Each row was made from one small tree. The marks that hang from a mark follow it in brackets, in the order of their numbers. Every link used is in the known rows. Write each row's tree.
Known rows
z_678[z_634]: [-0.34  1.85  1.84  0.61  1.52  1.86  1.27 -0.30 -0.76  6.09 -0.08  4.84
  0.28 -0.28  0.01 -0.93  1.37 -2.62  2.70 -3.14]
z_528[z_424[z_634[z_678 z_700] z_919]]: [-4.05 -2.47 -1.62  5.83  0.44  2.35 -2.05  4.37 -1.98  3.78 -1.51  1.52
  3.15  1.73  1.82  1.20 -2.63  1.52  0.68  1.66]
z_95[z_700[z_634]]: [ 5.76 -0.15  2.47 -1.00  2.02 -5.99  3.07 -1.47 -0.04  2.46  1.08  0.48
  0.93  1.74  1.93  1.78  1.42 -2.82 -2.01  2.56]
z_919[z_424[z_634[z_678]] z_700]: [-0.78 -2.51 -2.59 -2.78  0.06  3.35  0.17  0.75 -1.44  0.58 -0.44  0.05
  0.67 -0.42  0.50  1.94 -3.77  3.84  1.53 -1.60]
z_528[z_424]: [-0.04  1.00  0.36  1.83 -0.53 -1.39  0.06  1.92 -0.15  4.24  0.52  3.44
  1.47  1.01  0.24 -0.32 -0.32  0.79  0.39  0.77]
z_700[z_634[z_678[z_71[z_424]]]]: [ 1.56  2.27  1.63 -3.68 -0.96 -3.47  2.94 -3.76 -0.46 -0.44 -0.79 -3.72
 -0.43 -1.50 -0.99 -2.92  4.36  0.88 -1.09  1.65]
z_71[z_424[z_634 z_919[z_700]]]: [ 0.20 -4.10 -5.84 -1.15  1.86  4.02 -3.84  7.31  0.00 -2.36  0.22  0.26
 -1.17  1.51  2.05 -1.71 -3.11  4.13 -1.91  1.73]
z_838[z_678]: [-0.17  0.36  1.76 -0.99  0.78  0.68 -1.78  1.04  0.50 -0.02  1.08  3.69
  0.89 -0.76  0.76  2.57  0.78 -1.64  1.13 -2.40]
z_838[z_678[z_71 z_634[z_700]]]: [-0.16  6.62  4.78  2.40  0.07  1.76 -0.80 -0.57  2.04 -0.52  3.12  5.56
 -3.69  0.50 -3.13  0.12  1.03 -5.71  4.39 -3.93]
z_678[z_71[z_424[z_634]] z_838]: [-0.42 -1.45 -2.75 -2.62 -1.20 -1.18 -2.86 -1.21  2.45 -5.87 -0.14 -4.11
 -0.09 -0.02 -0.53 -1.53  0.10 -0.20 -0.52  0.58]
z_838[z_678[z_71[z_424]]]: [ 0.41  3.28  0.73 -1.78 -1.08 -1.32 -2.31  0.95  2.06 -4.41  2.22 -0.46
 -2.15 -1.09 -2.12 -1.47  2.39 -0.84 -0.07 -0.97]
z_919[z_424 z_700[z_634[z_678]]]: [ 1.70  1.15  1.37 -3.87 -0.68 -0.97  2.97 -0.06 -1.27  0.39  1.23  0.52
 -1.49 -0.63 -0.50  1.01 -1.57  4.79  0.01 -0.46]
z_528[z_424[z_634[z_678]]]: [-2.83 -2.77 -1.77  1.69 -0.55  0.61 -0.30 -0.71 -2.17  5.39 -2.87 -0.63
  4.64  0.12  1.88  1.64 -0.25  1.89  0.80  0.61]
z_71[z_424[z_919[z_700[z_634]]]]: [ 2.96 -0.48 -1.73 -2.25  0.78 -0.06 -0.95  6.49  0.37 -2.70  2.00  0.99
 -3.50  1.51  0.96 -2.39 -0.91  5.13 -3.32  2.85]
z_71[z_424[z_919]]: [-0.93 -1.26 -1.81  0.50  1.46  0.30 -2.16  6.12 -0.54  0.37  0.35  0.83
 -0.15 -0.10  0.73 -3.40  0.42  1.82 -1.43  0.70]
z_95[z_700[z_634[z_678[z_71]]]]: [ 4.97  1.54  3.02 -0.87 -0.43 -6.09  5.69 -7.60 -0.58  1.40 -0.14 -3.22
  0.43 -0.74 -0.13  2.59  3.25 -2.92 -2.66  1.87]
z_919[z_424]: [-0.25  0.82  0.81 -1.48  0.26 -1.36  0.19  2.62 -0.45  0.86  2.15  3.12
  0.51 -0.28 -0.18 -0.52 -1.82  0.58  2.47 -1.49]
z_700[z_634[z_678]]: [ 0.96 -0.51  2.30 -2.76  0.77 -1.44  3.25 -3.42 -2.06  4.16 -1.47  0.08
  2.90 -1.08  1.73  1.12  2.80  0.10 -0.39  0.33]
z_700[z_634[z_678[z_71[z_424[z_919]]]]]: [ 0.35  1.00  0.25 -0.66 -1.38 -2.23  1.94 -0.59 -1.08 -2.19 -0.27 -4.48
 -1.60 -1.92 -0.25 -2.07  3.15  3.16 -2.69  2.29]
z_528[z_424[z_634 z_919]]: [-2.59 -3.19 -3.73  4.11 -0.24  0.95 -2.57  5.50 -1.07  1.17 -0.18  1.14
  2.41  1.07  3.02  1.70 -3.41  3.33 -0.45  2.32]
z_95[z_700[z_634[z_678]]]: [ 3.79 -0.84  3.04 -0.47  1.22 -4.81  4.51 -4.71 -1.62  4.97 -1.25 -1.69
  2.52  0.38  1.74  2.67  2.99 -1.92 -2.35  1.39]
z_700[z_634]: [ 2.74 -0.01  2.13 -3.35  1.52 -2.39  1.92 -0.18 -0.34  1.73  0.71  2.57
  1.30  0.47  1.84  0.10  1.45 -1.05  0.45  1.37]
z_71[z_424[z_634 z_919]]: [-1.88 -4.39 -4.27  0.13  2.21  1.70 -3.69  6.28 -0.78 -0.97 -0.56 -0.94
  1.54  0.72  2.77 -1.96 -0.90  2.29 -0.73  1.69]
z_678[z_71[z_424[z_634 z_919]]]: [-0.59 -2.01 -4.59 -0.09  0.39  0.76 -2.60  3.24  0.15 -4.49  0.18 -2.58
 -0.66 -0.51  0.91 -2.30 -0.75  1.35 -0.95  2.13]

Which tree is each row?
[-0.39  1.56  0.10 -1.44  1.16  0.45 -5.04  3.03  2.96 -5.65  1.91  0.40
 -0.92  2.02 -0.90 -1.78  0.42 -3.08  2.53  0.03]  z_838[z_678[z_71[z_424[z_634[z_700]]]]]
[ 0.03  4.68  3.95  1.93 -0.79  0.61  0.69 -2.97  2.55 -0.69  1.65  3.69
 -3.51  0.90 -3.45 -1.01  0.01 -5.38  2.96 -3.22]  z_678[z_71 z_634[z_700] z_838]
[-4.14 -3.39 -1.42  2.38 -2.16 -0.44 -1.38 -2.24 -0.81  2.35 -2.83 -2.99
  4.05 -0.37  1.22  3.09 -1.06  3.06 -0.29 -0.25]  z_528[z_424[z_634[z_678[z_838]]]]
[-2.76 -1.37  0.62 -0.49  1.56  1.39 -1.08  1.65 -1.42  1.93 -0.47  1.53
  3.03  1.03  0.44  0.04 -2.39 -0.65  4.59 -1.32]  z_919[z_424[z_634[z_678 z_700]]]
[ 3.85  0.76  3.34 -0.22 -2.10 -6.72  4.71 -9.11  0.61 -1.69 -0.13 -5.90
 -0.38 -1.26 -1.02  4.02  2.38 -2.22 -3.68  0.93]  z_95[z_700[z_634[z_678[z_71 z_838]]]]
[-2.11 -1.62 -1.91  5.26  1.03  1.40 -3.64  7.29  0.03  1.11  0.85  3.97
  1.88  3.37  2.12  0.16 -3.98  0.65  1.09  2.74]  z_528[z_424[z_634[z_700] z_919]]
[ 0.66 -2.70 -4.75 -0.26 -0.72  5.14  0.85 -1.00 -1.05 -2.30 -1.29 -1.54
 -1.39 -2.13  0.80  3.13 -3.02  1.96 -1.69  0.28]  z_424[z_634[z_678[z_71]] z_919[z_700]]
[ 0.02  2.02  2.69  0.08 -1.55  0.22  1.37 -5.08  1.17 -1.18 -0.23  0.03
 -0.40 -1.03 -2.70  0.56  0.56 -4.33  0.62 -1.94]  z_634[z_678[z_71 z_838] z_700]
[-2.33 -0.23 -1.08  1.55 -2.77 -0.50 -0.64 -1.53  0.23 -3.79 -0.97 -5.67
 -1.65 -3.18 -1.95 -1.19  1.17  2.53 -3.21 -0.71]  z_634[z_678[z_71[z_424[z_919]] z_838]]
[-0.71 -4.93 -4.78 -0.09  0.96  5.99 -0.38  1.88 -2.10  1.05 -2.21  0.30
  0.97 -1.16  2.77  3.17 -3.12  3.24 -1.56 -0.13]  z_424[z_634[z_678] z_919[z_700]]
[ 1.89 -1.49 -0.50 -1.25  0.14  1.83  2.52  1.08 -1.82  0.93 -0.25  0.68
 -1.41 -1.15  1.82  2.43 -0.78  4.04 -2.87  1.11]  z_424[z_919[z_700[z_634[z_678]]]]
[-1.27  5.73  2.45  0.83 -0.95  0.21 -1.66  0.01  1.61 -1.55  1.89  0.51
 -3.83 -1.04 -2.76 -2.33  3.48 -0.98  1.90 -3.77]  z_838[z_678[z_71[z_424] z_634]]
[-1.64 -2.36 -1.64 -1.72 -1.92  0.78  0.72 -6.83 -0.01 -2.30 -2.50 -4.36
  2.12 -2.66 -0.04  3.14  0.06 -1.25 -0.19 -1.21]  z_424[z_634[z_678[z_71 z_838]]]
[-1.17 -0.59  0.12 -1.03  2.23  0.55 -2.52  4.77  0.51 -0.47  1.99  4.16
  1.69  2.68  0.68 -0.68 -3.68 -1.77  4.83 -0.36]  z_919[z_424[z_634[z_700]]]
[-1.62 -3.10 -2.64  1.24  3.42  2.04 -4.81  8.21  0.39 -1.06  0.31  1.72
  1.15  2.94  1.86 -3.49 -1.75 -0.30  1.04  2.10]  z_71[z_424[z_634[z_700] z_919]]
[-1.27  2.55  3.99  2.19  1.03  1.42 -0.72 -0.03  1.35  2.89  0.75  5.19
 -0.96  1.75 -1.76 -0.93 -0.04 -4.48  3.35 -3.78]  z_678[z_634[z_700] z_838]
[ 0.54  2.93  1.71 -0.95  0.70 -0.32  0.58 -1.27  0.36  0.57 -0.66 -0.05
 -0.61 -0.09 -2.89 -4.60  2.59 -3.28  0.96 -0.04]  z_634[z_678[z_71[z_424]] z_700]
[ 3.42  1.13 -0.64 -1.29 -1.65  1.26  3.68 -2.03 -0.71 -2.37  0.79 -0.77
 -3.47 -2.15  0.00  2.45 -0.72  3.20 -3.17  1.65]  z_424[z_919[z_700[z_634[z_678[z_71]]]]]
[ 3.26  1.23  1.24 -3.83 -3.18 -0.88  3.76 -6.62  1.07 -3.98 -0.01 -2.66
 -3.15 -1.76 -1.61  2.76  0.04  1.60 -2.75 -0.31]  z_919[z_700[z_634[z_678[z_71 z_838]]]]
[-1.03  3.10 -0.21  3.02 -0.37  1.06 -0.05  2.26  0.25 -0.48  0.99  0.13
 -4.15 -1.21 -1.75 -4.01  1.53  0.52  0.03 -1.07]  z_678[z_71[z_424[z_919]] z_634]
[ 2.63 -1.30  3.24  0.19 -0.48 -6.02  3.47 -6.05 -0.41  1.74 -1.18 -4.25
  2.06 -0.10  0.89  3.88  2.06 -1.02 -3.46  0.33]  z_95[z_700[z_634[z_678[z_838]]]]
[-2.03 -3.41 -4.67  3.66 -1.12  4.09 -1.18  3.46 -2.04  2.43 -1.61 -0.22
  0.60  0.18  2.07  3.00 -4.14  6.39 -2.40  1.43]  z_528[z_424[z_634[z_678] z_919[z_700]]]
[-5.64 -4.38 -2.88  5.33 -2.61  0.88 -2.27  0.74 -1.40  0.65 -2.27 -3.73
  2.78 -0.84  1.95  3.76 -2.30  5.06 -2.20  0.19]  z_528[z_424[z_634[z_678[z_838]] z_919]]
[-0.73  2.24  2.06 -0.33 -1.26 -1.04 -0.53 -2.71  1.89 -2.12 -0.70 -2.19
 -1.18 -0.24 -3.66 -3.39  2.02 -2.49  0.00 -1.15]  z_634[z_678[z_71[z_424] z_838] z_700]
[ 0.51  5.86  2.83  1.10  1.19  0.56 -0.32  1.05  1.77  1.24  1.69  3.44
 -3.68  1.85 -3.71 -6.21  2.26 -4.32  3.05 -1.52]  z_678[z_71[z_424] z_634[z_700]]
[ 1.16  1.12  2.44 -2.42 -2.67 -3.19  3.56 -7.70  0.39 -2.33 -0.53 -3.86
  0.00 -2.59 -1.07  2.47  2.44 -0.05 -1.44 -0.23]  z_700[z_634[z_678[z_71 z_838]]]
[-1.27 -1.08  0.11 -0.57 -0.55  1.18 -0.16 -4.67  1.09 -2.40 -1.61 -1.79
  1.65 -0.37 -0.77  1.78 -0.81 -4.03  1.53 -1.04]  z_424[z_634[z_678[z_71 z_838] z_700]]
[ 1.39  5.47  3.61  1.40  1.02  1.49  1.72 -1.28  1.24  2.46  1.64  5.71
 -2.71  0.72 -3.08 -2.34  0.77 -6.43  4.02 -2.10]  z_678[z_71 z_634[z_700]]
[-0.27 -1.88 -1.19 -2.02  3.90  0.83 -3.69  5.29  0.79  0.63 -0.21  2.32
  2.13  3.61  1.17 -4.43 -0.19 -2.85  2.45  1.41]  z_71[z_424[z_634[z_700]]]
